Each row comes from the steps of one path. Every step used is in the known rows, and no mark comes twice. Write the path behind each row, first mark first.
Known rows
kuven sevi tebasa giraki: [ -4  -7  -5  -5  -3  -2   2   7   8  -2  -2 -16   9  10 -10  -8   7 -12
 -18  -5  -8]
tebasa giraki: [ -4   5  -6  -3  -5  -4   9   3  12  -1  -5  -8   8  11 -11 -12  -5  -6
 -13 -16  -4]
busu giraki tebasa fedobi: [  0  -1   3 -10  -7  -2  -3  -2  15   2  -1 -10  11  10 -11 -11 -16  -5
 -10 -19   0]
fedobi kuven sevi: [ -4  -3   4  -2  -4   0   0   9   6   1   0 -11  15  12  -6 -10  11 -15
  -1   3  -7]
tebasa fedobi busu tefop: [ -3  10  15  -8  -7  -4  20  10   2  -2  -5 -10  12   6 -12   2  -5  -3
  -1  -1   5]
vuri komon busu fedobi kuven: [ -1  -7   1  -6  -6  -4   9   1  12   0  -4 -12  12  10 -11  -4  12  -5
  14  36  -1]
giraki tebasa fedobi busu tefop: [ -2   3  21 -10  -7  -4  19   8  11   2  -4 -16  16   5 -13   2 -16  -6
  -3   0   4]
busu fedobi kuven sevi tebasa: [ -1  -9   4  -9  -3  -1  -2   9   1   0   1 -18  11   9  -9 -13  22 -15
   4  21  -7]
kuven giraki tebasa: [ -1  -1   1  -4  -7  -2  -1   1  19   1  -2 -13  17   5 -12 -16 -33  -9
 -11  -4  -5]
komon busu tefop: [  0   2   0  -3  -8  -6  21   7  19  -1  -4 -12  13  10 -13  -1 -11  -5
   0  14   2]
vuri komon: [ -3   1   4  -4  -5  -2  10   5  13  -1  -3 -12  11   5 -12  -2 -11  -6
   0  -6  -1]
kuven giraki tebasa fedobi: [ -1  -1   3  -7  -8  -2  -6  -3  11   1  -1 -12  17   6 -10 -13 -29  -5
 -13  -7  -2]
fedobi kuven giraki tebasa: [ -1  -3   2  -1  -7   0  -4   0  14   3  -3 -12  19   9 -11 -18 -18 -10
  -4   4  -7]
giraki tebasa fedobi: [ -2  -1   9 -11  -6  -3   3   0  17   2   0 -16  13   7 -11  -6 -22  -7
  -9 -13   0]
kuven sevi tebasa: [ -3  -6   4  -7  -3   0   3  11  11  -2   2 -18  11   5 -11  -4  -2 -15
 -10  -2  -7]
vuri komon busu giraki: [  0  -3  -5  -2  -7  -2   8   0  20  -2  -5  -7   9  10 -14   0  -6  -3
  -1   5  -1]
busu tefop: [ -1   7   3  -3  -7  -5  18   9  11   0  -4 -11  12   8 -12  -7 -11  -6
   0  -5   1]
kuven fedobi tebasa giraki: [ -5  -3  -1 -11  -6  -1   4  -1  -2  -1  -5 -19   5   7 -12 -10  -5 -10
  -5 -11  -8]
komon busu giraki tebasa fedobi: [  1  -6   1  -9  -8  -3   0  -5  24   1  -1 -11  12  12 -12  -4 -17  -4
 -10   0   1]
tebasa fedobi kuven: [-3  3  5 -7 -5 -2  1  1  2  1 -2 -8 10 12 -8 -8  4 -6  0 -7  0]
fedobi tebasa giraki: [ -5  -2   2  -4  -6  -3   4   2   5   0  -5 -10   5   8 -13  -9  -2  -9
  -9 -23  -5]
sevi kuven: [ -3  -1   1  -6  -4  -3  -4   5  14  -2  -1  -8   8   6  -9 -13  -2 -13
  -4  -7  -4]
fedobi busu: [ -5   8  13  -6  -4  -2  15   9  14  -2  -2 -10  10   5 -15  -2 -10 -10
  -3  -7  -1]

Write each row's path
[ -2 -19  -7  -5  -5  -3   2   3   4  -1  -6 -18  12  12 -10  -3  31  -9
   0  44  -7]
vuri komon busu fedobi kuven sevi tebasa giraki
[ -3  -2   1  -8  -6  -4   3   1   1   0  -3 -12   4   7 -12 -16   6  -7
  -3  -8  -4]
busu fedobi tebasa giraki
[ -2  -3  12  -8  -6  -1 -11   1   9  -1  -4 -10  15   2  -9 -10 -15 -11
 -12   6  -3]
sevi kuven giraki tebasa fedobi busu
[  1 -12   0  -3  -8  -3   0  -4  15   3  -5 -15  20   8 -11 -11  -7  -6
   8  45  -4]
vuri komon busu fedobi kuven giraki tebasa
[ -2  -7  -2  -6  -7  -5   7  -2   9   0  -3 -12   5  10 -13 -10   6  -6
  -2  12  -3]
komon busu fedobi tebasa giraki
[ -2  -7   5 -11  -4  -1  -2   6   3  -2   2 -17  10   6  -9  -1   2 -11
 -12  -4  -4]
kuven sevi tebasa fedobi
[ -3  -9   4  -5  -3   1  -1  10   5   0   0 -17  12   9 -10  -6  13 -17
  -2   7  -8]
fedobi kuven sevi tebasa
[ -1   3  -2  -3  -8  -1  -7  -1  -3   0  -4  -5  13  11  -7 -15  -4  -4
  -5   0  -3]
tebasa fedobi kuven giraki
[  1 -10   2  -8  -9  -2   2  -5  21   1  -4 -13  14  10 -12   2 -14  -1
  -5   6   1]
vuri komon busu giraki tebasa fedobi
[ -4  -9  -4  -3  -3  -1  -1   7   2   0  -4 -15  12  14  -9  -9  22 -14
 -11   4 -10]
fedobi kuven sevi tebasa giraki
[ -1   4  14  -6  -9  -4  10   5   6   1  -6 -13  19   4 -12  -5 -24  -4
  -8   7   2]
kuven giraki tebasa fedobi busu tefop
[ -4   2  20 -12  -6  -2  10   4  15   1  -1 -15  13   4 -13   0 -20  -8
  -7  -7   2]
giraki tebasa fedobi busu
[ -2   9   9  -8  -6  -1   6   3   5  -3  -3  -4   7   8 -13  -4  -3  -4
  -7 -15   1]
tebasa fedobi busu giraki
[  0  -7   1  -7  -7  -2 -18  -3  10   0  -2 -10  15   4  -6 -17 -18 -10
 -14   0  -4]
sevi kuven giraki tebasa fedobi
[  1  -7   1  -7  -8  -2  -2  -5  18   2  -2 -10  14  16 -10  -6  -2  -6
  -2   7  -1]
komon busu giraki tebasa fedobi kuven
[ -2  -2  10 -10  -6  -3   4   3   4   1   1 -14   5   4 -13 -13  -2  -9
   6  -4  -2]
busu fedobi tebasa
[ -2  -2  -2 -12  -4  -1  -4   2   7  -4  -1 -17   8   5  -8 -12  -4 -14
   0   3  -6]
sevi kuven fedobi
[  0 -13   2  -5  -8   0  -8  -1  14   2  -1 -12  18  16  -6  -5   8 -10
  -7  16  -4]
komon busu giraki tebasa fedobi kuven sevi
[ -2   2   3  -8  -5  -4   5   4   6   1  -1 -10   9  11 -10 -17  10  -9
   9  10  -2]
busu fedobi kuven
[ -3   7   6 -12  -5   1  10   5   6  -4  -3 -13   7   7 -15  -7  -8  -9
   1  -3  -4]
kuven fedobi busu giraki
[ -2   1  10 -14  -5   1   8   3  15  -1  -3 -19  12   6 -16  -7 -20 -12
  -1  -1  -5]
kuven fedobi busu giraki tebasa
[ -3  -2   7 -13  -6   0   5   1   0  -1  -1 -21   6   4 -13  -7 -13 -12
   3  -9  -6]
kuven fedobi tebasa
[ -3  -8  10  -8  -5  -1  -5   3   7   4   1 -17  19  11  -5  -7   3 -13
  -5   3  -5]
giraki tebasa fedobi kuven sevi
